Each row was made from one path, in order. Every step used is in the known rows, and no mark comes twice. Write each row's path.
Known rows:
vupab, famun: [ 0.97  1.61  1.64 -0.50 -2.19 -1.47  0.01  1.15  0.55 -2.43  1.15 -2.90
  0.03  1.76 -3.10  0.96  0.52  1.11]
famun, bugu: [ 0.60 -0.27  0.40 -2.48  1.07 -0.38 -0.79  1.56 -2.48  0.51 -0.61 -2.25
  0.12 -1.10 -3.09  0.38  0.41 -2.23]
miva, kele, famun: [ 0.14  0.44 -2.59  0.75 -6.53 -3.93  1.11  2.02  0.06  0.67  2.84 -1.46
  0.48  2.10  1.41  0.75 -1.46 -0.34]
vupab, famun, kele: [ 1.22  4.34  0.75 -1.61 -1.73 -2.80  0.33 -1.15  0.41 -3.77 -0.19  0.04
 -1.59  0.72 -2.69  1.75  1.29  0.70]
famun, bugu, rapor, kele, miva: [ 2.42 -2.23 -4.90 -4.44  1.58  2.34  0.73 -1.09  0.15  1.37 -4.63 -2.28
 -0.05 -2.77 -0.42 -3.33  0.85 -0.55]
kele, rapor, vupab, famun, bugu: [-4.58 -1.74 -1.12  0.29  6.10  2.05 -0.21  4.42 -1.66  0.46 -0.69  1.79
 -0.64 -1.67 -1.74 -0.38 -1.38 -3.55]
bugu, rapor, vupab: [ 4.23 -2.91  2.36  0.17  1.84  0.83 -1.76  0.41 -0.44  1.35  1.48 -2.75
  2.46  1.04  3.06 -1.51  1.57 -0.59]
vupab, famun, bugu, rapor, kele, miva: [ 1.10 -1.05 -4.33 -4.13  0.82  2.20  2.60 -0.54  1.13 -0.43 -4.42 -1.97
 -1.89 -2.83 -2.05 -3.11  0.44  1.08]
famun, kele, rapor: [-1.07  2.20 -2.48 -0.79  0.86 -1.76 -1.66 -2.60 -0.06 -0.60 -1.68  2.20
 -0.15  0.07 -1.95  0.75  1.56 -2.03]
miva, kele, rapor, vupab, famun, bugu: [-4.99 -0.47 -2.04  1.93  2.76  0.14  1.30  4.80  0.90  2.15  0.39  2.11
 -0.50 -2.66  0.14 -0.51 -2.57 -2.77]
famun, bugu, rapor: [ 2.81 -1.84  0.97 -3.01  1.09  0.88 -0.15 -0.70 -2.00  0.71 -1.22 -2.65
  0.63 -2.17 -1.44 -1.80  2.50  0.24]
famun, kele: [ 2.18  3.37  0.08 -1.93 -0.75 -2.86 -1.49 -2.16 -0.32 -1.71 -0.38 -0.16
 -0.13  0.90 -1.01  1.50  1.29 -0.66]
miva, kele, rapor, bugu, famun: [-2.84  2.37  3.51  3.53 -2.52 -0.06 -1.56 -0.19  2.86  2.86  1.98  2.08
  1.96 -0.81  2.22 -0.54 -1.77  3.08]
famun, vupab: [ 0.30 -1.92  2.36  0.98  0.48  1.80 -0.43 -1.78 -1.08 -0.89  2.13 -1.98
 -0.92  1.19 -2.21  2.30  0.96 -0.40]
miva, kele: [ 2.20  1.56  0.20  0.80 -4.84 -2.94 -0.42  0.73  1.98  1.16  2.41 -3.06
  1.75  1.17  0.32  0.19 -0.55  0.38]
rapor, bugu, famun, vupab: [-1.22  0.09  7.97  3.15  0.99  3.58 -0.95 -2.12 -0.60 -0.65  2.59  0.92
 -0.23  0.05  0.21  2.64 -0.53  3.74]
vupab, famun, bugu, rapor, kele: [-0.04  0.77 -1.12 -1.63  0.77 -1.18  1.46 -1.36  1.35 -1.13 -2.79 -1.67
 -1.04 -3.19 -1.02 -2.22  2.00  2.24]
miva, kele, rapor, vupab, famun: [-3.27 -0.14 -1.34  3.14 -0.39 -1.02  0.25  3.55  2.74  1.38  2.33  0.83
  0.92  0.41  1.49 -0.31 -2.27 -1.02]
miva, kele, famun, vupab: [-1.31 -1.85 -1.75  2.57 -4.07 -0.99  2.80 -0.28 -0.51 -0.03  3.88 -0.13
 -1.90  1.42  1.18  2.43 -1.19  0.31]
bugu, famun, kele: [ 2.56  3.43  3.42 -0.81 -4.10 -2.20 -1.03 -2.70 -0.09 -1.37 -1.80  0.90
  0.61  2.06  0.13  0.91  1.84  2.07]

Which path is each row?
[ 1.40 -0.56 -1.19 -2.03  1.33 -1.13 -0.06 -2.01  0.03  0.92 -2.96 -2.07
  0.53 -3.09  0.09 -2.40  2.19  0.75]  famun, bugu, rapor, kele
[ 0.76 -3.48 -2.16  0.26 -0.20 -0.80  2.21  3.04 -1.54  2.86  1.65 -0.09
  0.23 -1.21  4.86 -2.20 -1.10 -1.22]  miva, kele, famun, bugu, rapor, vupab
[-2.33 -0.12 -4.98 -1.22 -0.37 -3.30  0.79  1.82 -1.83 -0.36 -2.17  0.28
 -0.80 -0.75 -0.27 -0.49 -1.09 -1.95]  rapor, kele, famun, bugu
[-0.82  0.87  1.81  1.38  1.16  0.01 -1.82 -0.62 -0.26  0.79 -2.14  4.66
  1.30  1.64  2.74  0.17  0.23 -1.31]  bugu, famun, kele, rapor, vupab
[ 2.82 -1.71  2.73  0.43  1.22  0.76 -0.15  1.31  0.26 -0.51  1.79 -2.30
  1.32  0.96  1.58 -1.38  1.16  1.29]  bugu, rapor, vupab, famun
[-0.44  2.37  0.97 -0.18 -2.04 -0.99 -0.97 -3.35 -0.24 -0.15 -2.79  3.12
  0.55  1.00 -0.26  0.42  1.68  0.59]  bugu, famun, kele, rapor
[-4.60 -1.38  5.57  4.15  2.95  4.69 -0.65 -2.76 -0.58  0.53  1.41  3.13
 -0.54 -0.87 -0.27  1.60 -0.27  2.29]  kele, rapor, bugu, famun, vupab
[ 0.54  0.06  2.26  0.75  1.14 -0.34 -1.16  3.53  0.06 -0.81  2.18 -1.55
  0.71  1.92  0.14  0.65 -0.80 -1.26]  rapor, vupab, famun
[-0.89 -3.16 -0.79  1.00 -0.79  0.87  1.54 -0.83 -2.68 -1.35  2.24 -0.32
 -1.88  2.63 -1.19  2.65  0.08 -0.86]  kele, famun, vupab
[ 2.02 -0.28 -4.49 -2.56 -1.14 -0.09 -1.17  0.26  1.89  0.69 -2.80 -2.30
  0.89  1.16 -0.63 -0.99 -0.83 -1.23]  rapor, kele, miva
[-3.03 -1.14 -0.43  1.78  3.35  1.02 -0.91  3.06  0.60 -0.27  0.62  0.87
  0.68  1.40 -0.38  0.22 -0.93 -2.30]  kele, rapor, vupab, famun
[-1.48 -0.24 -3.49 -0.60 -3.60 -2.55  2.28  3.26 -1.67  1.54  0.93 -0.47
 -0.58 -0.79 -0.19  0.01 -2.00 -1.54]  miva, kele, famun, bugu
[-3.10  1.00  1.13  1.12  3.80  1.04 -3.07  0.58  0.05  0.66  1.76  0.66
  1.44 -0.77 -1.35  0.24 -0.80 -0.93]  kele, rapor, bugu
[ 3.39  1.66 -3.30 -4.08 -0.95  0.27 -0.47 -0.90 -0.21 -0.76 -1.92  0.04
 -0.68  1.42 -2.03  0.54  0.25 -2.15]  famun, kele, miva
[ 3.23  1.27  1.65 -0.30  1.68 -0.87  0.58 -1.34  0.59 -2.31  0.39  0.56
 -0.61  0.21  2.47 -0.39  1.48  1.16]  bugu, rapor, vupab, famun, kele
[ 0.22 -3.56 -2.42  1.15 -0.70  0.17  2.45 -4.33 -0.35 -1.26 -0.14 -0.44
 -1.80  0.56  2.59  0.06  1.42  1.93]  bugu, rapor, kele, famun, vupab
[-4.74 -0.18  4.75  5.39 -0.23  3.07  0.54 -2.36  1.95  1.90  2.65  3.47
 -0.43 -1.48  1.74  1.71 -1.82  3.44]  miva, kele, rapor, bugu, famun, vupab
[ 4.56 -0.25 -1.62 -2.46  1.83  2.47  1.51 -0.43  0.54 -1.26 -1.20  0.63
 -1.16  0.43  1.47 -1.20  0.17  0.11]  bugu, rapor, vupab, famun, kele, miva
[ 1.56  3.52  2.51 -1.39 -0.64  2.06 -0.77 -1.28 -0.16 -0.43 -1.47  2.61
  0.00  0.30  0.13  0.72 -1.27  2.03]  rapor, bugu, famun, kele, miva
